Every row comes from one small tree of marks. Brackets hold a mark, then the marks that hang from it, in alphabetical order. Every link used is in the known rows. Which tree was each row made from?
In the rows, zero is written as 128.
Known rows
(metu fazavom (lirit (katifo ripa)) satik (vula (lodupu lilep))): [145 124 108 141 112  89 101 111 180 150 133  80 120 157  91 152  72 116
  66 122 169 173 178 148 106 155  76 139 116 148  88]
(degel (metu lirit) pidi): [132 115 153  77 169 175 144 140  73 141 118 130 143 126 101 116 134 107
 131 138 115 150 151  78  92 111 180 166 116  75 154]
(katifo satik): [155 140 121 115 110 153 148 169 110 173 149 155 162 143 143 110 129 117
  80 117 149 157 144 102  93  99 135 165 168  91 186]
(gofi pidi): [140 130 134 108 139 192 104 170 112 143 127 142 149 123 139  99 165 116
  99 157 129 124 175 102 134  84 146 164 128 109 183]
(pubob katifo): [151 110 131 129 103 161 113 141 103 172 161 185 124 105 135 136 171 123
 119 149 139 141 150 102 105 111 145 146 135 108 178]
(dibi (metu (fazavom lodupu))): [127 109 137  98  83 140 119 147 144 160 169 161 157  95 131  93 120 148
 129 119 116 131 182 141  65 120 144 124 159  99 122]
(degel (metu (fazavom (lodupu lilep)) ripa vula) pidi): [132 121 154  97 183 166 135 130  85  99 108 102 156 126 110 146 121 131
 154 117  88 127 177 116  86 130 164 132 113 101 108]
(katifo lirit ripa satik): [167  91  92 103 112 149 156 184  84 194 147 158 147 148 116 113 154 119
   7  99 185 180 142 102  95  77 136 206 158  94 219]
(metu (fazavom lodupu) lilep ripa (satik katifo)): [123  93 103 164 116 108 137 150 164 182 165  85 133 131 132 162  69  91
 139  91 127 134 228 174  92 147  69  79 130 157  51]
(pubob (katifo satik) (metu fazavom lirit)): [137  96 128 133 100 119 107 152 118 193 164 152 115 101 137 137 115 146
  67 122 153 180 156 106  71 118 101 160 142 116 193]
(vula fudemi metu): [141 130 130 128 134 166 102 160 109 155 124 192 144 123 146  85 137 143
 168 165 123 167 118  97 139  82 171 164 185 129 143]
(fazavom (lodupu lilep)): [161 152 126 114 112 166 106 138 139 113 147 155 164  99 176  78 129 136
 155 103 133 104 116 158 117 106 144 145 162  92 153]
(pubob (katifo satik) (metu lilep lirit ripa)): [131  99 118 144 108 130 140 144 108 194 143 116 101  95 120 154 131 130
  68 105 155 202 163 100  80 120  78 161 129 125 177]
(metu (fazavom (lodupu lilep)) (lirit (katifo ripa satik)) vula): [134 133 108 121  97  95 109 108 161 149 147 115 141 123 123 125  78 135
  75 115 166 168 165 147  93 151  80 125 133 108 118]
(metu fazavom lirit): [131 117 118 113 123 125 122 133 148 184 165 131 140 131 119 119  91 107
 102 147 157 138 185 137  90 125 133 115 116 102 134]
(pubob metu): [137 122 144 110 119 164 107 155 115 161 159 165 137 103 136 115 166 134
 102 134 110 136 132 113  85 105 135 174 150 111 204]
(vula fudemi katifo (lodupu lilep) (metu lirit)): [185 168 104 149 154 137  84 111 132 124  44 153 110 110 166  71 102 169
 153 158 158 170  42 135 163  68 176 177 207 150 132]
(lirit katifo): [142 138 131 109  90 149 114 134 116 182 170 200 132 115 137 128 154 114
  89 164 131 151 129 115  99 116 124 151 140  91 181]
(pubob katifo (metu fazavom lilep ripa vula)): [125  92 141 147 113 137 113 125 123 163 146 125 103  92 115 175 137 140
 106 125 113 148 202 124  74 141  78 117 112 152 143]
(vula fudemi (metu lilep ripa (satik (katifo lirit)))): [132 104 109 160 137 136 128 173 118 182 120 139 118 139 122 122 114 117
 147 144 133 197 162 104 135  95 121 144 169 161  90]
(degel pidi): [147 125 152  84 141 184 135 156  83 142 130 167 153 122 129 110 145 110
 138 155 113 118 168  89 107  95 169 162 129  95 180]
(vula fudemi lodupu (metu lilep lirit (satik (katifo ripa)))): [152 114 108 148 127 133 101 138 148 160  95 123 110 143 132  93  70 135
 160 120 157 179 130 126 153  99 127 165 182 172  89]
(metu fazavom lilep (lirit katifo) ripa satik): [116 102  98 151 117  91 153 130 169 209 159  70 114 142  92 174  53  71
  79 121 163 192 227 150  92 152  45  94  91 138  58]
(dibi (metu fazavom lilep (vula (katifo lirit) lodupu))): [148 118 136 104  88 129 138 118 156 151 115 124 126 107 108 109  91 142
 104 117 129 129 199 140  62 125 111 103 150 127  93]
(dibi metu): [127 114 140  98  86 156 132 151 124 169 158 166 147 101 112  98 165 137
 108 139 116 150 168 109  72 111 152 150 154  97 154]
(degel (metu lirit vula) pidi): [128 125 158  79 172 166 147 130  80 124 107 109 141 133  82 130 135 109
 132 139 112 156 167  67  88 127 169 157 110  84 134]
(gofi fudemi pidi): [140 129 141 115 147 196 113 170 119 110 104 120 155 128 140 105 165 124
 121 159 103 113 179  87 159  78 154 175 134 120 168]
(satik (katifo ripa)): [127  87 115 134 100 149 105 145 101 199 164 187 124 118 123 135 200 119
  90 163 119 131 149 116 106 116 144 157 148 127 200]
(lirit (katifo ripa satik)): [143 116 112 115  82 143 124 143 101 195 161 197 140 123 132 132 163 123
  42 140 143 179 120 109 101 109 111 186 159  95 212]
(degel (metu lilep lirit ripa (vula lodupu)) pidi): [134 125 148  89 183 166 166 111  89 117  80  62 126 137  78 149 104 106
 139 110 117 153 185  93  93 133 146 141  95 108  97]
(vula (katifo ripa) lodupu (metu fazavom lilep satik)): [181 104  99 162 129 146 100 125 148 149  96 125 130 121 151 112  92 134
 114  92 148 147 115 162 125  86 123 164 206 171 104]

Write each row's tree
[161 129 109 161 136 147 115 161 119 165 126 156 141 114 142 112 157 115
 113 138 140 187  99 101 115  82 149 175 206 132 130]  (vula katifo (metu satik))
[128 109 123 146 113 121 142 133 114 177 132  95 100 102 103 167 132 131
  67 105 152 208 179  88  76 137  67 152 122 135 157]  (pubob (katifo satik) (metu lilep lirit ripa vula))
[145 109 136 130 112 174 117 148 139 160 157 158 154 122 149  92  94 121
 140 118 130 129 176 140  99  98 120 122 167 122 123]  (vula (metu fazavom lilep))
[135  68 135 132  90 168 100 132 104 175 150 174 106  74 129 137 182 141
  92 118 118 143 149 115  97 112  96 173 138 138 210]  (pubob (katifo ripa) (metu lilep))
[204 167 104 122 149 135 103 119 120 129  43 167 102 120 163  89 110 158
 126 164 158 126  60 146 150  67 176 162 176 136 160]  (vula fudemi (katifo lirit) (lodupu lilep))
[172 150 115 145 145 143  88 144 149 121  85 124 128 146 147  73  78 152
 161 128 161 177  93 133 162  83 154 184 184 153 107]  (vula fudemi (lodupu lilep) (metu lirit satik))
[206 120  89 136 124 155 133 142 109 158  82 140 125 123 156  89 102 144
  61  77 185 173  85 133 116  56 136 197 219 136 159]  (vula (katifo lirit ripa satik) lodupu (metu lilep))
[163 151 104 130 138 125 116  91 140 130  83  94 114 122 103 127 142 131
  83 137 167 158 117 124 120 124 135 162 139 133 141]  (metu lirit (vula (katifo ripa) (lodupu lilep)))
[137 103  92 151 145 121  90 127 114 181  89 177 121 102 134 104 134 149
 125 179 144 193  96 114 144  82 162 165 195 153 135]  (vula fudemi (katifo ripa) (metu fazavom lirit))
[140 131 137 130 142 143 103 132 134 131 133 109 129 120 122 149 132 154
  99 121 109 131 161 147  82 125 119 148 128 143 157]  (pubob (metu fazavom ripa (vula (lodupu lilep))))
[149 126 161  93 173 171 138 145  90 105  99 100 148 152  93 139 124 111
 145 113 100 144 162  81  95 124 165 169 129 110 112]  (degel (metu satik (vula lodupu)) pidi)
[118  83 121 135 102 114 106 146 161 183 165 111 122 104 129 123  88 117
 104  96 132 147 180 149  81 136  69 137 143 143 129]  (pubob (metu (fazavom lodupu) lilep lirit (satik (katifo ripa))))
[128  89 131 133 125 159 135 142 117 171 142 126 133 133 105 137 145  96
 118 109 107 144 159 118  92 130 118 141 142 118 124]  (degel (metu lilep (satik (katifo ripa))))
[132 119 128 123 106 126 144 111 149 152 111 100 125 105  99 139 110 142
 110 120 116 145 204 143  67 135 111 100 140 141  81]  (dibi (metu fazavom lilep ripa (vula katifo lodupu)))
[147 141 113 151 125  99 116 130 164 148 123  67 111 160  91 140 108 106
  96 127 165 171 168 116 110 150 101 143 128 148  96]  (metu lirit (satik katifo) (vula (lodupu lilep)))
[134 121 110 151 123  87 146 113 189 169 113  53 120 140  89 151  48  77
 103 122 161 163 222 132  91 158  52  80 121 153  38]  (metu fazavom lilep lirit satik (vula katifo))
[127 115 144 106 184 124 135 132 101 134  81  97 132 142  83 146  95 108
 143 153 109 172 171  78  98 132 153 138 123 119  82]  (degel (metu fazavom lirit satik (vula fudemi katifo)) pidi)
[117 102 117 140 143 115 120 161 138 185 165  95 127 124 103 155 122 115
  78 122 133 183 175 126  79 126 105 158 121 135 139]  (pubob (metu fazavom lirit ripa satik))
[129 102 139 136 103 146 116 161 138 178 158 138 122 112 129 126 135 110
 106 119 109 142 165 121  84 122  84 152 149 139 162]  (pubob (metu lilep (satik katifo)))
[137  91 117 144 100 125 145 149 146 174 138  98 115 149  84 151 126  82
  86 114 142 153 219 109  97 143  62 122 128 155  99]  (metu lilep (satik (katifo lirit ripa)) vula)
[133 117 104 155 148 142 133 172 123 176 159 104 143 139 105 129 140 104
 102 118 159 218 153  98 111 102 137 175 155 126 109]  (vula (metu lirit ripa satik))
[128 118 123 117 105 133 163 130 127 165 116 110 121  99  84 134 152 127
  88 128 125 173 196 109  67 124 113 121 138 123 102]  (dibi (metu lilep ripa (vula (katifo lirit))))
[124  97 130 141 128 139 126 157 144 173 157 104 131 119 119 151 110 113
 101 107 110 147 193 144  78 125  80 135 127 147 130]  (pubob (metu fazavom lilep ripa satik))
[192 167 113 150 149 155  78 119 124 113  46 176 119 110 180  72 118 176
 166 158 136 147  38 141 163  60 182 177 220 154 142]  (vula fudemi katifo (lodupu lilep) metu)
[108 110 116 108  92 107 131 133 141 186 170 132 135  94 106 125 116 140
  94 128 138 186 183 137  63 134 125 126 132  99 104]  (dibi (metu (fazavom lodupu) (lirit katifo) ripa))
